Each row was made from one small tree. Brackets hold a mark, then the marks that hang from it, in the order of their numbers. Every link used is in the known rows. Write each row's tree.
(in the rows, 100 means zero)
Known rows:
(k_585 k_18 k_790): [83 95 101 108 73 118 109 90 85 104 97 108 101 96 94 106 93 154 87 100 122 84]
(k_18 k_419): [93 100 98 102 93 96 102 97 82 88 95 101 105 116 95 106 87 114 114 82 110 90]
(k_419 (k_18 k_585) k_37 k_201): [104 92 79 110 111 116 99 89 98 105 70 95 140 121 120 127 81 117 79 112 130 95]
(k_37 (k_419 k_201 k_238)): [105 99 87 105 91 102 104 99 99 94 84 101 93 111 97 122 95 96 89 100 128 90]
(k_585 k_18 k_37): [94 97 103 107 88 116 109 83 88 111 90 113 105 97 94 109 88 123 92 104 118 87]
(k_936 (k_18 (k_419 k_37 (k_201 k_238)))): [104 97 77 110 89 110 89 101 83 107 96 98 138 123 110 138 91 114 112 109 130 88]
(k_18 (k_419 k_37 k_201) (k_585 k_790)): [110 85 77 108 94 116 88 88 88 100 82 89 127 124 134 124 78 138 98 109 123 84]
(k_201 k_238 (k_419 k_18 k_37)): [101 103 83 107 97 116 113 96 105 137 88 98 140 94 86 115 105 103 89 102 124 87]
(k_790 (k_585 (k_37 k_419))): [97 89 106 106 98 87 107 81 88 102 85 104 90 115 92 105 90 105 90 109 123 81]
(k_585 (k_18 (k_419 k_37)) k_790): [101 89 94 109 68 119 100 87 84 107 98 102 112 113 113 119 88 160 99 107 123 84]
(k_585 k_37 k_419): [93 94 93 104 88 107 109 85 103 105 84 111 107 96 99 86 85 126 89 103 114 84]
(k_201 k_238 (k_419 (k_18 k_585))): [91 110 83 108 114 120 103 93 86 128 83 88 130 78 84 117 96 109 103 92 111 86]
(k_790 (k_585 k_18 k_37 (k_419 k_238))): [106 89 73 112 82 108 106 69 102 138 86 106 91 104 97 103 82 155 85 138 119 85]
(k_936 k_18): [86 104 103 107 90 102 102 101 79 85 90 107 109 105 89 105 88 117 102 91 125 90]
(k_37 (k_419 (k_18 k_585) k_238)): [103 105 93 108 103 111 97 90 83 89 74 90 92 92 92 133 86 120 95 99 122 93]
(k_936 (k_18 (k_419 k_201) (k_585 k_790))): [94 93 79 110 95 117 80 96 65 91 89 91 113 113 122 130 74 148 114 106 118 84]
(k_201 k_238 (k_419 (k_18 k_585) k_37)): [105 105 81 110 110 122 103 90 95 133 77 87 145 86 95 121 96 107 96 103 122 87]
(k_201 k_419): [93 106 96 103 98 102 113 99 96 114 87 102 114 96 86 88 97 92 100 82 115 84]
(k_419 k_18): [85 100 97 104 98 105 112 96 92 96 88 107 111 108 87 108 91 120 87 92 118 95]
(k_201 k_238 (k_419 k_37)): [105 105 89 105 93 110 112 97 106 131 88 98 137 93 89 102 106 91 96 94 126 83]
(k_936 (k_18 (k_585 k_419))): [85 105 92 109 94 110 91 90 76 85 76 95 113 90 103 99 77 145 105 99 121 87]
(k_18 (k_419 k_201 k_238) (k_585 k_790)): [112 91 66 107 96 118 87 90 87 105 86 88 102 113 120 128 77 140 105 108 114 87]
(k_18 (k_419 k_238) (k_585 k_37 k_790)): [119 90 78 106 94 121 88 80 86 109 86 94 91 97 113 122 74 142 109 110 108 83]
(k_419 k_37): [102 96 101 104 90 100 110 93 102 95 83 106 123 115 101 99 92 107 86 94 131 90]

Write each row's tree:
[87 101 95 103 92 103 106 101 90 97 92 101 113 102 90 125 105 94 94 92 126 86] | (k_37 (k_419 (k_201 k_238)))
[94 104 77 110 106 113 80 98 65 98 92 88 128 107 107 141 82 121 125 101 117 88] | (k_936 (k_18 (k_419 (k_201 k_238)) k_585))
[98 87 85 108 87 89 108 80 109 112 80 100 119 125 105 84 87 138 80 119 131 85] | (k_790 (k_585 (k_419 k_37)))
[101 94 82 106 93 109 108 97 108 115 88 103 141 116 104 119 100 99 84 106 134 90] | (k_419 k_37 (k_201 k_238))
[97 94 74 110 117 124 98 86 92 124 82 97 132 98 103 137 86 113 89 115 116 90] | (k_419 (k_18 (k_585 k_37)) (k_201 k_238))
[95 91 94 107 99 111 106 92 93 102 84 108 106 110 101 129 90 102 81 109 121 89] | (k_585 (k_37 (k_419 k_18 k_201)))
[98 96 94 108 114 117 101 82 86 104 76 101 114 97 101 117 78 120 91 103 113 91] | (k_419 (k_18 (k_585 k_37)))
[102 97 89 108 92 121 96 89 84 93 80 91 86 87 97 132 87 146 87 106 122 87] | (k_37 (k_419 (k_18 (k_585 k_790)) k_238))
[115 90 73 108 80 122 96 80 109 109 72 92 110 93 118 101 80 162 81 119 128 84] | (k_18 (k_585 (k_419 k_37 k_238) k_790))
[106 86 66 110 95 104 107 74 109 134 83 105 96 112 94 105 81 147 78 137 117 89] | (k_790 (k_585 k_37 (k_419 k_18 k_238)))
[91 92 111 109 71 122 106 83 81 103 93 110 86 86 98 118 94 143 87 108 122 78] | (k_585 k_18 (k_37 k_419) k_790)
[94 86 86 107 93 93 108 76 103 118 84 107 103 113 99 83 83 134 85 119 116 82] | (k_790 (k_585 k_37 k_419))
[112 99 100 104 89 105 105 89 97 98 84 107 83 95 90 116 92 98 93 102 121 86] | (k_585 (k_37 (k_419 k_238)))
[108 91 66 112 91 100 96 84 86 127 96 95 99 138 106 131 84 137 103 125 119 92] | (k_790 (k_585 (k_18 (k_419 k_201 k_238))))
[98 97 68 109 77 120 105 89 104 120 86 104 105 103 104 112 89 146 85 120 123 91] | (k_585 k_18 (k_419 k_201 k_238))
[95 89 96 111 93 101 109 74 87 124 90 109 102 115 94 106 86 131 89 120 120 85] | (k_790 (k_585 k_18 k_37))
[119 103 74 110 115 124 101 83 98 136 73 94 109 83 96 118 82 105 96 111 109 87] | (k_201 (k_419 (k_18 (k_585 k_37)) k_238))
[96 89 79 106 98 114 89 92 79 96 88 90 112 116 122 120 78 138 106 98 113 84] | (k_18 (k_419 k_201) (k_585 k_790))
[103 96 70 107 99 111 108 98 105 113 86 104 110 118 97 125 90 114 80 111 123 98] | (k_419 k_18 k_201 k_238)
[114 86 79 109 99 94 102 82 102 118 83 102 89 125 102 122 88 99 83 128 127 85] | (k_790 (k_585 (k_37 (k_419 k_201 k_238))))
[103 95 79 110 84 118 98 91 88 122 99 98 136 119 111 139 96 126 105 112 126 89] | (k_585 (k_18 (k_419 k_37 (k_201 k_238))))
[114 93 94 107 90 120 95 81 89 98 78 96 81 82 104 122 83 129 91 110 120 80] | (k_18 (k_585 (k_37 (k_419 k_238)) k_790))
[107 92 67 110 80 126 104 81 108 132 85 109 104 99 109 114 84 141 83 131 120 88] | (k_585 k_18 k_37 (k_419 k_201 k_238))
[107 89 60 108 93 122 106 85 115 128 82 109 108 106 107 116 82 132 75 130 116 92] | (k_585 k_37 (k_419 k_18 k_201 k_238))
